Each row comes from the steps of one walk. Every step used is in the known rows, and no mark comes twice. Write the walk behind each row, first mark first.
Known rows
bage/zofudo: [  3   0  10  -7 -14 -11  15  -4  -3  -7   1  14   6  -1  10   4 -10   4
  -2   7  -8  11  -1  -4  21  19   6  22   5   1  10  -1   2  -1  -1   6
 -10  13  13  -5   8]
zoma/pivo/tave/zofudo: [ 11   5  38 -16 -24   0   6   9   1 -17 -27  -4  19   4   8   4 -23  16
 -10  -1  18  20  10   0  14  -7   1  13  20  14 -11   0  10  -2 -14  -8
 -18  14 -10  -4  16]
pivo/zofudo: [  3   1  12   7 -10  -5   8   7   2 -14 -10 -10  -4   6   4   2  -3   0
  -2 -11  -5   2  24   5  -1  -5  -8  -1   0  -6  10  -5   3  -8  -1  -4
   6  -1  -6  -2   2]
sazudi/zofudo: [  4  -6   3  10  -3 -12   5  -6 -12  16  -5   3   3  -4   6  11   6   6
  -1  -6   1 -10   5  -4  13   7  -5  -2   5  10   0  -5   7   8 -10 -10
   8  12   2 -14   4]
zoma/pivo/tave/zofudo/sademog: [ 25   5  33 -13  -9   8  -1   5  17 -22 -15  -5  40   9  25   1  -6  13
 -10   1  15  14  18   9  12  -9  13   6  30  25 -13   0   6  -1 -14  -6
 -29  22 -25   5  30]
lonik/zofudo: [  6  13  11   0 -19   1   3   2   7   3  -6   2 -10   1   8  12 -10  -8
  -2  10  -6   8   5  -6   5   6   8  22   8 -14  14  -5   8 -12   5  11
 -14  10   4  -4   4]
sademog/betan/pepogu: [-16   4 -15   9   5   5  -9 -13 -24  -6  19  17   4   8   2  13   3   3
   8   9  -5   9   7 -10  -4  -9  15   0   2   4   3   2 -32  12  -2  16
  -4  12 -21  -7   5]
sademog/betan/pepogu/zofudo/tave/zoma: [-15 -18  14  39 -13 -24  -2  -3 -25 -29  21  23   7  23  -1  21  -4   0
  18  25  11  35  13 -25  11 -21  27  25  -2  10 -13   9 -34   3   7  25
 -10  10  -9 -23  15]
sazudi/zofudo/pivo: [  2  -7  15   2 -16   8  -7  -2 -11  14  -4   8   6 -12   9   8  10   8
  -1 -17  -3  -8 -10  -8   2   9   2  -5  10  -2 -17 -10  12  11 -19  -9
  24   7   3  -3  11]
bage/zofudo/pivo/tave/zoma: [ -3  -6  49  -2 -33 -15   0   9  -6 -18 -13  11  19  12  21   1 -14  28
   1   3   3  20 -13  -7  18  20  18  31  10  -4  -8   4   6  -5  -8   5
 -18  -5  26  -2  35]
pivo/tave/zofudo/sademog/betan: [ 16   6  15   5  -4 -15  13 -11  -6 -16   3   2  34   6  25  -1  -1   4
  -7  12  10  22  32  -2   9 -10  34  18  20  21  11  -2 -20 -15   4   8
 -30  15 -23 -12  29]
betan/sademog: [  2  -4 -12 -14   2   7  -3   9  11  -3   7   4   9  -5  14  10   1  -2
  -5   0  -8  -8   1  -1  -2  -5  11  -2  -2  24  -7  -6  -7   4  -6   2
 -10  -9 -21   6  13]
pivo/tave/zofudo: [ 10   6  26  -7 -19 -15  21   5  -8 -12 -17 -11   8   3  16   1 -10   6
  -8   5  17  18  23   2  14  -3   7  25  18  10   8   2  -3 -16   1  -7
 -19  -5  -3 -10  14]
zofudo/lonu: [ -9   9   2   1  13  -6 -14 -12  -4   5  -4  11   9   5  -1  -7   6  -3
   6   4   3 -10  11  -4   1 -17  11   1  -2  20  -9  -6  -6   6 -16  -4
  -2  -6   4   1   4]
tave/zofudo/sademog: [ 26  10   9  -5   2   2   1  -4   6 -15  10   1  30  -5  22   2  -2 -10
  -3   9   4  16  22   8  12  -7  15  18  29  18  -3   0  -1  -9   1  -3
 -22  14 -24  -2  22]
bage/zofudo/sademog/betan/pepogu: [  2   4  -9  10   9   4  -4 -20 -15 -14  28  29  32  12  29  15   8   2
   5  16 -15  13  13  -5  16   7  35  16  16  16  10  -1 -34  13  -2  24
 -30  31 -20  -4  28]
sazudi/zofudo/sademog: [ 18  -8  -1  14  12  -3  -3  -7   3  15   2   1  26   2  22   7  22   2
  -2  -5   0 -15  10   6  12   6   9 -11  12  23  -5  -5   3  10 -10  -9
  -3  19 -10  -7  16]
tave/zoma/pivo/zofudo: [  3   2  37   9 -16   1 -20  17   6 -30 -16   4  13  14 -11  11 -31  14
   5  -4  -3   9   0   6   6 -13 -10  -3   5  -3 -19   2  19   3 -18  -8
  -7  15 -10  -5  18]
pepogu/zofudo/sademog: [ 18 -15   4   2   4  -9  -2   0  14  -1  -2   1  18  11  21   4  19 -10
   6  12   0   1  13   2  -3 -13  14   1  -5   8   3  -5  -1  10   1   1
  -7   8  -8   1  11]
sazudi/zofudo/pivo/tave: [  1 -13  29   4 -21  -1   5   1 -12  13 -21  -5   6   3  21   3  18  23
  -8 -21   8 -15  -1  -6   2  11   6  -6   6   5  -7 -10   7   8 -20 -12
  14  -3  13  -4  15]
tave/zoma/pivo/zofudo/sademog/betan: [  7   3  27  20   0  -3 -29   6  10 -35   1  16  40  15  -2   9 -20  11
   6   6  -8  12   9   0  -1 -22  16  -8   9   9 -15   2   1   5 -16   9
 -17  35 -27  -5  33]
zofudo/pivo/tave: [ -2  -5  25  -8 -19  11   0   7   1  -4 -16 -10   6   7  15  -7  12  16
  -6 -14   7   0  -3  -2 -11   5   9  -1   5  -5  -9  -5   2   2 -10  -1
   5 -17   9  11  11]
pepogu/betan/sademog/zofudo: [  7 -16 -17 -11 -17 -17  10   6  15  -8  -1  28  -1  -5   7  14   2   2
  -1  13  -9  13   4 -17  -6 -19  30   0 -10  26   0 -12 -17   7 -10  12
 -31  18 -20   3   9]
pepogu/zofudo/lonu: [ -5  -6   7  -1   2 -23  -7 -13  -5   6 -14  13   2  11   0   6   8  -8
  13  14   7  -6  15 -10   1 -29  17  11 -19  15   2 -11  -4  15 -16  -3
   2  -4   5  -4   3]
zoma/pivo/zofudo: [  4   2  24  -2 -15  13  -7  10  12 -20 -20  -3   4   5  -6   6 -15   6
  -2 -15  -5   0   8   4   0 -10 -13 -12   1  -5  -9  -5  16   6 -18  -8
   6  15 -13   6   3]
bage/zofudo/sademog: [ 16   0   9  -2   2  -2   4  -8  11  -9  10  13  29   5  29   2   6  -2
  -2   8  -9   4   4   3  18  16  18  14  15  13   7  -1  -1   2   1   6
 -23  20   2   0  22]
sademog/zofudo/tave/zoma: [  4 -23  19  34 -17 -33   7  15  -8 -24  14   8   4  12  -2   1 -10   9
   8  18  18  25   8 -14  14   0  12  17  11  14 -16   7  -7 -21   6  11
  -5   0  14  -5  10]

Which walk is each row?
[  0  -6  27  -8 -12   8  -1  10   7  -6 -26  -8  13  15   3  -2  -6  23
  -9  -9  10  -1  -2   1   0  -4   0 -10   1   5  -9   0   7   8 -14  -3
  -6   6   3   6   7] | zoma/pivo/tave
[  2  -7  36  34 -19 -17   6  19   0 -37   5  -6   4  14   1   2 -14  -1
   0  -6   8  17  21  -3  16  -5   0  14  10   0 -12   8   0 -24   3   1
  -4  -7   3 -13  12] | pivo/zofudo/tave/zoma
[  5  -9  23  24 -18  -7  20  10   4 -29   1 -14  -2   7   4  -2   3  -8
  -6 -18   7   6  30  -5  12  -2  -4   5   7  -1  -4  -2  -2 -18   5   1
  10  -6  -3  -5  -1] | pivo/zofudo/tave
[ -2 -18  35   8 -29 -23  -6  17 -12 -11 -11   5   8  18  13  -3  -3  31
   5  11  13  20  -5  -8  -5   2  16   9   6   3  -8  -2  -2  -7 -10   2
  -4 -15  20   8  25] | sademog/zofudo/pivo/tave/zoma
[  0  -9  36  21 -14   7 -15  18   9 -29   4  10  20  11 -12   2 -21  12
   3   0  15  20 -13 -10  13  -6   1   4  13   6 -42  11  11  -3  -7   7
  -7  13   2  -4  13] | zofudo/tave/zoma/pivo
[  4 -26   7  20 -25 -28   9  18  15 -29  12  29   8   4   4  13  -6   5
   3  18   6  33   2 -26  11 -19  40  14  -2  31 -25   1 -20 -11  -3  20
 -36  12 -11  -8  22] | pepogu/betan/sademog/zofudo/tave/zoma
[  7 -27  -6   7 -23 -17  23  12  18 -21   9  22  -2  -3   8  11   9  -2
  -7   4   3  22   8 -28   7 -17  34   5  -4  28 -14  -9 -22  -8  -5  19
 -25  15 -15   0   7] | pepogu/betan/sademog/zofudo/tave
[ -4  -5  38   3 -20  -2 -13  16  -3 -12 -13  -2  15  14  12  -3  -3  25
   2  -3  10  10 -10  -2  -3   0  12   7   5  -1 -18   4   2  -3 -10  -1
  -7 -18  12   1  25] | zofudo/pivo/tave/zoma
[  2 -24  43  20 -22 -18  -8  19  10 -29  -8  12  14  19 -11  12 -18   4
   8  12  17  25  -7 -16  14 -17   7  13  -1   6 -37   8  10   6  -8   6
  -3  14   7 -11  12] | pepogu/zofudo/tave/zoma/pivo
[ -4 -11  -4   2  -5  -5  -2  -4 -14  -6  -3   7  -4  17  10  21  11  -4
  11  10   3   7  11  -5   0 -14   5   8  -7   3   2  -1 -18  22  -3   3
  -5  -2 -14  -4   2] | betan/pepogu/zofudo
[  9   1   1   4   3 -11   7 -16  -2 -10  20  25  29   0  19   3   0   0
  -1  17 -14  13   8  -9  16  10  33  16   8  11  13  -3 -15   2   3  21
 -21  33  -5  -5  24] | bage/zofudo/sademog/betan
[  8 -24  10  23 -17 -21  21   7  -5 -13  12   1  -9   7   5  -2   7   2
  -1   8  17  18  14 -14   8   4  11   6   8  11  -5  -3  -9 -16   6  11
   4   0  14   4  -3] | sademog/zofudo/tave
[ -1  -3 -15 -16  -8   4   4   4  24  -9  -1  22   6  -6   5  12   3  -6
  -7  -4 -14   7  -5 -16  -4 -22  25  -1 -13  20  -9  -7 -11   9  -8   7
 -28  14 -28  -4  10] | pepogu/betan/sademog
[ 15   3  32  11   2   8 -31  16  19 -34  -7   1  38  19   8   7 -16  11
   3  -4  -4   2   8  14   2 -15   2  -7  13   9 -21   2  13   3 -18  -6
 -19  22 -22   4  30] | tave/zoma/pivo/zofudo/sademog
[ -4   3   5   8  10 -18  -9 -19 -16  23  -7  13  11  -1   4   5  13   3
   3  -2   3 -22  14  -6  14  -9  12  -3   0  29  -8 -10   0  13 -27 -14
   8   8   6 -14   7] | sazudi/zofudo/lonu
[  5 -21  24  -6 -27 -19 -10  24  -1 -15  -6   7  17  13  27  10  -2  29
   2  10   6  13  -2  -7  -8  -4  30   7   4  30 -17  -7  -9  -5 -15   3
 -14 -22  -1  17  40] | betan/sademog/zofudo/pivo/tave/zoma
[ -3   4 -19  16  21  13 -18 -18 -11 -11  27  14  26  13  18  11  19  -1
   7  10  -7   3  13  -1  -5 -12  27  -5   9  19  -1   1 -36  15  -3  19
 -18  20 -34   0  18] | zofudo/sademog/betan/pepogu
[ -8   8  12  -6  -2 -17   1 -18  -8   0  -5  24  13   2   9  -1  -4   1
   3  11  -3  -1   3  -7  24   3  20  23   2  17   3  -7  -5   7 -14   3
 -13  12  15  -4  15] | bage/zofudo/lonu
[ -6 -20  21  29 -13 -17  -4   9 -12 -28  13   7   5  28   9  17   0  -3
  15  15  19  27  11 -12  16 -15  13  24   3   8 -20  11 -21   3   2  11
 -11  -6  -5 -17  13] | betan/pepogu/zofudo/tave/zoma
[ -2 -13  39  11 -23 -13  -9  11 -16   5 -19   1  17  10  16   8   3  30
   0  -9  12  -1  -9  -4  10   9  12   4   9   9 -18  -1   9   3 -19  -8
   0  -5  14 -13  26] | sazudi/zofudo/pivo/tave/zoma
[  6 -17  15  29  -9 -11  18  -1  -7   4   6   0   1  -2   6   5  12  -1
  -7 -12  12  -2  10 -13  22  12   3   1  11  14 -14  -1   3  -2  -4  -2
  14  10   8 -18  -1] | sazudi/zofudo/tave
[  0  -6  37 -14 -31   0  15   2  -2 -10 -16   4  10   7  27   0   3  20
  -9  -8  -1  11  -5  -5  11  23  15  18   9  -3   2  -6   3  -1  -9   4
  -5  -4  23   6  21] | bage/zofudo/pivo/tave
[  8 -12  -7   7  10   5 -11  -7   0  -8   7   5  20  23  30  17  26  -8
  12  11   3   3  17   5  -4 -17  17   2   2  14  -1  -2 -23  23  -2   5
 -14   7 -22   2  15] | betan/pepogu/zofudo/sademog
[ 10   9  26 -16 -25  11  -4   0  -4 -13   1   9   7 -17   6   2 -10   1
   0  -2   5  23   2  -6   5  -2   9  24  23  -6 -16  -4   6  -8  -9  -2
   3  -1 -11   3  17] | tave/zofudo/pivo
[ 11  -6  -8  20  15 -13  -2 -18  -9  15  14  16  27  -3  14   8  17   2
  -1   3  -5  -6  13  -8   7  -1  22  -9   9  23   0  -7 -10  11  -6   3
  -3  33 -15 -17  18] | sazudi/zofudo/sademog/betan
[  8 -15  -2 -15 -20   3  -9  14   5  -6   9  17   1  -7  20  10   7  10
   0   3  -8   1  -4  -9 -13  -5  22  -3   2  18 -15 -18  -6   0 -18   7
   6 -11  -9  25  21] | betan/sademog/zofudo/pivo
[  0   9  46   6 -39  -1 -10  17   5  -9 -19  -2   5  15  17  10 -11  18
  -1   6   5  19  -6  -7  -1   5  20  32  12 -17   0   1  11 -14  -3  12
 -21  -7  15  -1  32] | lonik/zofudo/pivo/tave/zoma
[  3   6   5  16   7  26 -25  -7  -1 -30   8  13  32  21  13  17   4   5
   6  -5 -12   2  23   3  -6 -21  13 -18  12  11  -9  -5 -19  21 -17   9
 -10  36 -48   6  21] | zoma/pivo/zofudo/sademog/betan/pepogu
[  1 -23   9 -16 -37  -6   9  14  17 -11 -18  18   4   3  25   9  15  20
  -6  -4  -1  11  -1 -19 -14 -15  38  -1 -10  19  -7 -17 -15   5 -21  10
 -23   1 -12  13  23] | pepogu/betan/sademog/zofudo/pivo/tave
[-13  -7  -8  11  -4 -12  -4 -13 -24  -5   7  22  -1  14   3  21   8  -2
  14  19  -1  16  13 -16  -4 -22  19  10 -13   0   9  -4 -30  21   0  18
  -3  11 -18 -12   4] | sademog/betan/pepogu/zofudo
[ 19   7  26  -3  -8   0  -1  -5   3 -20  -7  10  45   9  15   1 -12  14
  -9   9  10  21  21  -6   7 -17  27   8  22  24  -9  -2  -7   0 -13   6
 -28  33 -30  -3  31] | zoma/pivo/tave/zofudo/sademog/betan
[ -4  -7  24   9  -9 -21  -1  13  -5  -9 -17 -10  13  21   8  -1  -9  19
   0   8  13   7   2   2   5  -2   7   9  -4   7   0   9  -4  -9   2  -1
 -20 -13   9 -10  18] | pivo/tave/zoma
[  2   5  36  -2 -39  10   4   9   8  -1 -23  -7  -5  10  21   7   6  12
  -8  -6   3   6   1  -8  -4   8  15  22   9 -18   9  -8  10 -10  -3   9
  -9  -7  13   8  17] | lonik/zofudo/pivo/tave
[ 10 -14  -4  10   5 -18  -3 -12   1   0   7  15  18   8  12   7  13  -9
   7  19  -5  11  16 -11  -6 -19  30   3 -10   8  10  -7 -15  12   3  16
  -8  21 -15  -8  15] | pepogu/zofudo/sademog/betan
[  2  -9  47  15 -26  -8  -1  12   8 -35   6  22  27  10  -3   9 -31  15
  -1   7   9  32 -16 -15  37  12   9  25  19   9 -33  11  11  -4 -10  12
 -18  27  15  -9  24] | bage/zofudo/tave/zoma/pivo
[ 13  13  -3  14  -4   1  -6 -10   8   0  14  14  15   5  14  11   2 -11
   1  19 -13  10  16 -11   2  -4  31  17   9  -3  18  -6  -8  -8   9  25
 -25  29 -15  -4  19] | lonik/zofudo/sademog/betan
[-10 -17   3  30 -12 -13  10  -9 -21 -17  17  16  -4  16   3  18  12  -8
   9  12   9  25  21 -26   7 -19  23  12  -5   6  -3   1 -37   8   3  25
   3   9 -13 -15   1] | sademog/betan/pepogu/zofudo/tave
[  9 -16 -15  -7  -5 -15   4  11   1  -2   9   9  -1  -1  16  12   0   6
   0  15  -4   0   8  -5  -2  -5  17   0  -2  32   1 -12 -11  -1  -6   5
  -9  -4 -13  12  13] | betan/sademog/zofudo
[  1  -2 -18  25  18   2 -16 -23 -23   8  22  19  28   8  24  19  24   2
   5   4  -6  -8  16  -4   8  -3  24 -10  13  28  -2  -4 -30  22 -12   7
 -11  32 -31 -14  21] | sazudi/zofudo/sademog/betan/pepogu
[-16 -16  17   4 -23  -2  -2  -8 -24  -9 -10  13   3  21  19  14  20  16
  10   5   5  16  11 -20 -14 -15  27  10 -11  -2   3  -7 -28  21 -11  15
   4  -4  -9  -3  15] | sademog/betan/pepogu/zofudo/pivo/tave
[ 17   1   8   6   6   2  -2   3  14 -17   1 -12  19  11  22   0  12  -7
  -2  -9  -6  -8  27  12  -1  -6   1  -8   8   7   9  -6  -1  -4  -2  -4
  -9   4 -18   5  14] | pivo/zofudo/sademog
